Each row comes from the steps of one path. Every step used is in the known rows, and no mark comes twice. Write the path behind each row, first mark first.
Known rows
balub regido godum: [-0.37  0.07 -0.56  0.72 -0.02  0.52 -0.07 -0.08  0.52  2.33 -0.44 -0.75
 -0.13  0.16 -1.42  0.73 -1.01 -0.44 -0.28  0.69 -1.09  1.31  1.18  0.95
  0.85 -0.09  0.13]
balub tetu regod: [-0.45 -0.15 -0.49 -0.80 -0.13  0.05  0.51 -0.12  0.02  1.38  0.09 -0.05
 -0.27 -0.27 -0.33  0.24  0.03  0.50  1.43  0.69 -0.60  0.27  0.17 -0.50
  0.98  1.23  0.26]
givud godum: [ 0.30  0.09 -0.38  1.61 -0.04  0.06 -0.41 -0.65 -0.44  0.80  0.04 -0.57
 -0.16  0.09 -0.54  0.29  0.53  0.25  0.69 -0.35  0.39  0.49  0.54  1.13
  0.11 -0.10 -0.36]
balub tetu regod zefog: [-0.43 -0.23 -0.72 -1.47  0.15  0.13  0.19  0.13  0.21 -0.01  0.43 -0.24
  0.44 -0.51 -0.36  0.03  0.56  0.91  0.33  0.83  0.92  0.17  0.73 -1.69
  1.46  2.12  1.03]
regod zefog regido godum: [ 0.14  0.10 -0.46  0.26  0.21  0.60 -0.92 -0.17  0.03 -0.61 -0.08 -0.69
 -0.15  0.28 -0.59 -0.28  0.69 -0.19 -1.77 -0.79 -0.65  0.49  1.62 -2.17
  0.26  0.59  1.26]
givud godum givu regod: [ 0.19 -0.52 -0.47  1.20 -0.35  0.75 -0.50 -0.56 -0.75  3.55  1.53 -0.37
 -1.14  1.31 -0.78 -0.31  0.57  0.72  1.82 -0.41  0.79  1.06  1.25  0.47
  0.60  0.82  0.33]
givu regod zefog regido: [ 0.22  0.00 -0.16 -0.51  0.01  0.51 -0.76 -0.02 -0.26 -1.97  0.53 -0.04
 -1.33  0.10  0.00 -1.50  0.11 -0.09 -2.44 -0.19  0.19  0.86  1.28 -3.70
  0.58  1.34  1.78]
givud godum givu: [ 0.28 -0.54 -0.52  1.20 -0.11  0.58 -0.63 -0.60 -0.56  3.56  0.98 -0.72
 -0.42  0.93 -0.47  0.19  0.95  0.80  1.75 -0.71  0.91  0.36  0.72  1.06
  0.30 -0.12 -0.49]
regido godum tetu balub: [-0.44 -0.21 -0.08  0.98  0.08  0.55 -0.38 -0.52 -0.10  2.30 -0.52  0.12
  1.10 -0.22 -0.40  0.25  0.42 -0.34  2.09  1.38 -2.18 -0.61  1.72  0.40
  1.11  0.24  0.65]
ramo papu: [-0.35 -0.21 -0.18 -1.48  0.07 -0.07 -0.06  0.42  0.58  0.03  0.59 -0.51
  0.59 -0.28  0.22 -0.13 -0.44  0.52  0.44 -0.30  0.20  0.16 -0.24 -1.08
  0.81 -0.57 -0.05]
godum tetu balub: [-0.29 -0.37  0.15  0.52  0.11  0.36 -0.39 -0.31 -0.15  1.05 -0.38  0.54
  0.71 -0.63  0.43 -0.33  0.22 -0.19  1.35  1.61 -0.97 -0.88  0.77 -0.64
  1.03  0.05  0.41]
givud godum regido: [ 0.64 -0.18 -0.46  0.76  0.07  0.47 -0.58 -0.47 -0.47  3.04 -0.12 -0.61
 -1.50  0.78 -0.38  0.03 -0.11 -0.14  0.22  0.38 -0.43  0.87  0.86  1.43
  0.82 -0.24 -0.33]
koma balub: [-0.58 -0.02  0.34  0.75 -0.04 -0.16 -0.32  0.40  0.16  0.89 -1.02 -0.16
 -0.81  0.57 -0.41  0.80 -0.63 -0.30 -0.19  0.31 -1.51  0.36 -0.22  0.21
 -0.50  0.10  1.27]
tetu balub regido: [-0.10 -0.15 -0.39  0.16  0.10  0.38 -0.29 -0.14  0.15  0.61 -0.87 -0.21
 -0.37 -0.74 -0.88 -0.24 -1.24 -0.65  0.20  2.11 -0.95  1.17  1.20 -0.19
  1.14 -0.70  0.74]
godum givu regod: [-0.13 -0.62 -0.04 -0.50 -0.34  0.66 -0.09  0.11 -0.34  2.59  1.40  0.14
 -1.01  1.23 -0.19 -0.66  0.05  0.43  1.10 -0.04  0.39  0.55  0.80 -0.58
  0.50  0.79  0.64]
regido godum givu regod zefog tava: [ 0.12 -0.70 -0.27 -0.89 -0.03  1.17 -0.81  0.37 -0.21  2.49  1.20 -0.37
  0.29  1.53 -0.68  0.48  1.45  0.36  0.20 -0.37 -1.62  0.89  2.45 -0.88
  0.82  2.02  1.17]
tetu balub regido godum givud: [-0.19 -0.30 -0.28  0.37  0.19  1.27 -0.34 -0.66  0.07  3.30 -0.74 -0.54
 -0.99  0.36 -1.22 -0.14 -1.65 -0.99  0.23  1.88 -2.76  2.15  2.25  0.16
  1.84 -0.22  0.46]
tetu balub regido godum: [-0.26  0.07 -0.54  0.53  0.05  0.56 -0.34 -0.30  0.13  1.98 -0.99 -0.57
  0.11 -0.34 -1.67  0.37 -1.05 -0.80  0.89  1.77 -2.18  1.36  2.15  0.71
  1.23 -0.45  0.96]
regido godum tetu regod: [-0.19 -0.16  0.16  0.03 -0.06  0.60  0.15 -0.43  0.02  3.07 -0.32  0.03
  0.30 -0.01 -0.14  0.52  1.05  0.18  1.94  1.13 -2.22 -0.27  1.17  0.41
  0.72  1.53  0.37]
zefog regod givu godum regido: [ 0.35 -0.74 -0.33  1.62 -0.17  0.35 -0.57  0.22  0.34  2.82  0.16 -0.57
 -2.05  1.75  0.48 -0.86 -0.43  0.29 -0.55  1.43  1.12  0.53  0.57 -0.06
  1.52  0.44 -0.41]
balub tetu regod givu godum: [-0.84 -0.78 -0.45  1.53 -0.12 -0.05 -0.04 -0.36  0.38  2.69  1.11 -0.41
 -0.24  1.09 -0.60 -0.46 -0.15  0.57  1.45  1.12  1.74  0.23  0.65  0.47
  1.28  1.34 -1.04]
ramo tava: [-0.07 -0.52  0.52 -2.67  0.04  0.30  0.01  0.09  0.58 -0.49 -0.18  0.05
  0.69  0.32  0.44  0.37  0.67 -0.12  0.40  0.01 -0.30 -0.29  0.37  1.02
  0.66 -0.30 -0.43]
givu godum tetu balub: [-0.48 -0.73  0.03  2.42  0.06  0.41 -0.67 -0.73 -0.47  2.02 -0.25  0.46
  1.21 -0.17  0.05 -0.65  0.12 -0.33  1.79  2.07 -0.75 -0.96  1.13  0.42
  0.90 -0.10 -1.02]
koma balub regido godum: [-0.96  0.09 -0.15  1.45 -0.05  0.32 -0.44  0.34  0.65  3.40 -1.47 -0.93
 -0.92  0.63 -1.89  1.50 -1.66 -0.78 -0.39  1.02 -2.54  1.62  0.93  1.10
  0.33 -0.06  1.43]
regido godum givu regod: [-0.24 -0.47 -0.24 -0.13 -0.38  0.88 -0.14 -0.12 -0.32  3.99  1.37 -0.24
 -0.42  1.61 -0.93  0.08  0.35  0.27  1.84 -0.32 -0.79  0.79  1.74  0.22
  0.69  1.01  0.77]
regido godum: [-0.15  0.17 -0.18  0.45 -0.04  0.19 -0.02 -0.22  0.03  1.30 -0.12 -0.36
  0.48  0.52 -0.81  0.66  0.23 -0.18  0.75 -0.25 -1.08  0.22  0.91  0.93
  0.06  0.16  0.16]
tetu regod: [ 0.39  0.00  0.19 -1.13 -0.05  0.10  0.31 -0.12 -0.22  0.37 -0.35  0.09
 -0.74 -0.24  0.03 -0.18  0.66  0.19  1.13  0.81 -1.06  0.41  0.35 -0.13
 -0.05  0.90  0.55]

Which path is each row?
[-0.31 -0.60 -0.67  0.31 -0.01  1.07 -0.52 -0.22  0.05  4.75 -0.09 -0.78
 -0.06  0.60 -1.63  0.40 -0.72 -0.32  1.99  1.35 -1.68  1.25  2.32  0.65
  1.34 -0.58  0.87]	tetu balub regido godum givu
[-0.28 -0.04 -0.95 -0.61  0.09  0.64 -0.37 -0.29  0.02  0.73  0.00 -0.71
 -0.32  0.00 -0.84 -0.02  0.58  0.31 -0.37 -0.09 -1.31  0.69  1.77 -2.59
  1.27  1.84  1.55]	balub tetu regod zefog regido godum
[-1.46 -0.82 -0.09  2.30 -0.15 -0.22 -0.36  0.07  0.51  3.68  0.11 -0.51
 -1.18  1.67 -1.01  0.39 -0.85  0.23  1.27  1.45  0.27  0.57  0.47  0.84
  0.87  1.39  0.24]	koma balub tetu regod givu godum
[-0.11 -0.25 -0.33  0.67  0.31  0.93 -1.27 -0.44 -0.11  0.30 -0.51 -0.21
  0.57 -0.38 -0.20 -0.65  0.86 -0.40 -0.44  0.83 -1.67 -0.38  2.32 -2.67
  1.31  0.62  1.67]	regod zefog regido godum tetu balub
[ 0.33 -0.08 -0.08  0.44 -0.25 -0.11 -0.09  0.43  0.74 -0.43  0.25 -0.47
 -1.08  0.57  0.58 -0.31  0.39  0.77 -0.44  0.29  1.60  0.27 -0.06 -1.42
  0.89  0.65  1.08]	zefog regod givu
[-0.42 -0.31 -0.32 -0.25  0.25  0.99 -0.20 -0.02  0.77  2.72 -0.21 -0.65
  0.32 -0.55 -0.83  0.29  0.55  0.30 -0.06  2.20 -0.62  0.73  1.92 -1.00
  2.02  2.16  1.22]	balub regido godum tetu regod zefog
[ 0.01 -0.79  0.08  2.25 -0.16  0.66 -0.38 -0.22  0.28  2.03  0.62 -0.39
 -1.76  1.69  0.74 -1.16 -0.44  0.54 -0.67  0.79  1.35  0.90  0.44 -0.85
  1.44  0.82 -0.93]	zefog regod givu godum givud
[ 0.07 -0.47 -0.30  0.35 -0.41  1.16 -0.70 -0.28 -0.54  3.40  1.01 -0.29
 -1.72  1.70 -0.78 -0.57  0.18 -0.13  0.34 -0.94 -1.74  1.15  1.82 -1.46
  0.34  0.48  1.08]	zefog regido godum givu regod
[ 0.47 -0.58 -0.38 -1.24  0.07  1.20 -0.81 -0.06 -0.29  2.25  0.54 -0.79
 -1.08  0.88 -0.54 -0.46  1.74  0.47  0.36 -0.39 -1.30  0.74  2.04 -2.42
  0.46  1.59  1.85]	tetu regod zefog regido godum givu
[ 0.02 -0.43 -0.21  2.36 -0.28 -0.03 -0.38  0.02  0.42  0.69  0.36 -0.52
 -0.62  1.09  0.22 -0.66  0.22  0.68 -0.12  0.71  1.96  0.14  0.28 -0.35
  0.75  0.61 -0.47]	zefog regod givu godum
[-0.53 -0.45 -0.15  0.75  0.12  0.66 -0.43 -0.19  0.43  1.97 -0.77  0.11
  0.12 -0.97 -0.28 -0.33 -0.98 -0.44  0.35  2.61 -0.79  0.24  1.04 -0.53
  1.81 -0.34  0.48]	godum tetu balub regido
[-0.33 -0.69  0.26  1.77  0.07  0.73 -0.35 -0.77 -0.47  2.40  0.49  0.07
 -0.64  1.14  0.11 -0.81 -0.72 -0.21 -0.26  0.43 -0.13  0.62  0.52  0.51
  0.55  0.14 -1.96]	givu godum givud
[ 0.17 -0.24  0.29 -0.71  0.00 -0.05  0.10  0.17  0.48  0.49  0.49 -0.23
 -1.28  0.65  0.21 -0.59  0.64  0.39  0.67  0.82  0.83  0.55  0.52 -0.31
  0.36  1.21  0.70]	tetu regod givu
[-1.12 -1.08 -0.14  1.45 -0.03  0.15 -0.54  0.27  0.43  5.80 -0.15 -0.61
 -2.58  2.38 -0.80  0.15 -1.39 -0.15  0.75  2.12 -0.45  0.97  0.79  1.10
  1.51  1.16  0.21]	koma balub tetu regod givu godum regido
[-0.03 -0.60  0.22  1.23 -0.05  0.01 -0.21 -0.30  0.12  1.62  0.71 -0.31
 -0.81  1.17 -0.21 -0.88  0.45  0.24  1.11  1.23  1.25  0.45  0.83  0.69
  0.20  1.14 -0.85]	tetu regod givu godum
[-0.90 -0.05 -0.58  0.04  0.07  0.42 -0.76  0.18  0.13  1.71 -0.93 -0.88
 -1.25  0.46 -1.31  0.82 -0.10 -0.03 -0.57  0.32 -2.80  1.08  1.49 -2.22
  0.78  1.93  2.85]	koma balub tetu regod zefog regido godum
[-0.35 -0.55 -0.62  0.11 -0.26  1.27 -0.48 -0.25 -0.15  4.54  0.36 -0.46
 -0.90  0.90 -1.90 -0.22 -0.94 -0.39  1.94  1.76 -1.93  1.96  2.93  0.00
  1.70  0.36  1.55]	tetu balub regido godum givu regod
[ 0.02 -0.29  0.39 -0.47 -0.05  0.40  0.22 -0.18  0.00  1.68 -0.16  0.40
 -0.20 -0.44  0.65 -0.14  1.02  0.35  1.28  1.30 -1.08 -0.48  0.16 -0.45
  0.69  1.32  0.33]	godum tetu regod
[ 0.12 -0.63 -0.56 -0.02  0.14  1.07 -1.08  0.00 -0.10  2.08  0.84 -0.86
 -0.28  1.08 -0.47 -0.24  1.03  0.33 -0.63 -1.22 -0.13  0.36  1.76 -2.25
  0.47  0.54  1.21]	regod zefog regido godum givu
[ 0.56 -0.73 -0.44  0.19 -0.01  1.04 -1.14 -0.09 -0.58  1.94  1.30 -0.54
 -0.25  1.16 -0.42 -0.01  1.77  0.81  0.18 -0.41 -0.02  1.16  2.08 -0.60
  0.86  1.88  0.72]	givud godum givu regod zefog tava
[-0.39 -0.64 -0.80 -0.59  0.04  1.33 -0.72  0.01  0.03  3.45  0.79 -0.73
 -0.14  0.66 -1.87 -0.58 -0.44  0.03  1.00  1.83 -0.37  1.82  3.43 -1.37
  2.20  1.34  2.31]	tetu balub regido godum givu regod zefog
[ 0.00 -0.70 -0.11  1.22  0.04  0.44 -0.49 -0.20 -0.47  3.30 -0.09 -0.08
 -0.96  1.27 -0.17 -0.54 -0.75 -0.48 -0.01  1.07 -0.33  0.25  0.67  1.25
  0.62 -0.23 -1.45]	givu godum regido
[-1.00 -0.28  0.17  1.20  0.08  1.01 -0.46 -0.04  0.57  4.70 -1.13 -0.82
 -2.04  1.26 -1.42  0.99 -2.20 -0.92 -1.04  1.01 -3.26  2.41  1.16  0.66
  1.05  0.18  1.01]	koma balub regido godum givud
[ 0.06 -0.24 -0.06 -0.39  0.07  1.42 -0.81 -0.53 -0.32  0.78  0.76 -0.27
 -1.91  1.23 -0.26 -1.42 -0.38 -0.43 -2.41 -0.37 -1.53  1.86  2.31 -3.26
  1.32  1.77  1.66]	givu regod zefog regido godum givud
[-0.17 -0.22 -0.28  0.46  0.08  1.07 -1.20 -0.47 -0.29  0.34  0.00  0.14
 -0.17 -0.06 -0.37 -1.25  0.50 -0.48 -0.43  1.25 -1.98  0.27  2.93 -3.29
  1.60  1.53  2.41]	givu regod zefog regido godum tetu balub
[-0.27 -0.76  0.16  0.97  0.24  0.52 -0.43 -0.40 -0.14  1.60  0.40  0.12
  1.00 -0.15  0.30 -0.77  1.46  0.63  0.70  1.90  0.78 -0.76  1.03 -0.85
  1.08  2.30 -0.43]	givu godum tetu regod zefog
[-0.78 -0.22 -0.33  1.32  0.00  0.81 -0.19 -0.19  0.81  3.73 -0.28 -0.48
  0.37 -0.08 -0.87  0.71 -0.67 -0.26 -0.03  1.24 -1.05  0.42  1.07  0.64
  1.59  0.19 -0.18]	balub regido godum tetu
[ 0.60 -0.29 -0.26  0.87  0.18  0.89 -1.05 -0.81 -0.42  0.48 -0.03 -0.50
 -0.95 -0.51  0.36 -0.79  1.89  0.55 -0.43  0.52 -0.19  0.25  1.33 -2.44
  1.04  1.71  0.98]	givud godum tetu regod zefog regido
[-0.30 -0.56 -0.43 -0.60 -0.06  0.96 -0.47  0.14 -0.11  2.76  1.76 -0.51
  0.18  1.41 -0.92 -0.25  0.84  0.71  0.71 -0.28  0.56  0.70  2.27 -1.25
  1.04  2.01  1.67]	regido godum givu regod zefog
[-0.69 -0.96  0.22  2.87  0.11  0.20 -0.91 -0.50  0.24  2.31  0.59  0.17
  0.66  0.78  0.18 -1.16  0.09 -0.11  1.42  2.00  1.47 -0.81  1.29  0.33
  1.30  0.19 -1.05]	regod givu godum tetu balub
[ 0.10 -0.46  0.09  1.47  0.01  0.32 -0.44 -0.68  0.33  2.76  0.74 -0.52
 -0.86  0.60  0.25 -0.39  1.46  0.71  1.58  1.03  1.27  0.16  0.87  0.52
  1.17  1.51  0.01]	givud godum tetu regod givu
[-0.18 -0.55  0.45 -0.06  0.03  0.21 -0.05  0.01  0.74  1.82  0.66  0.02
 -0.77  0.50  0.80 -0.65  0.91  0.54  0.86  1.33  0.94 -0.32  0.34 -0.51
  1.08  1.49  0.24]	godum tetu regod givu
[-0.67 -0.48  0.22  0.17  0.27  1.04 -0.85  0.61  0.84  3.50 -1.80 -0.65
 -0.28 -0.03 -0.88  1.80  0.46 -0.39 -0.71  2.35 -4.37  1.28  1.95 -0.51
  1.26  2.32  2.15]	koma balub regido godum tetu regod zefog tava
[-0.61 -0.50  0.00  0.69  0.00  0.76 -0.12 -0.05  1.28  4.34  0.28 -0.70
 -0.81  0.65 -0.58  0.07 -0.09  0.09  0.61  2.02 -0.21  0.97  1.53  0.22
  1.94  1.39  0.49]	balub regido godum tetu regod givu
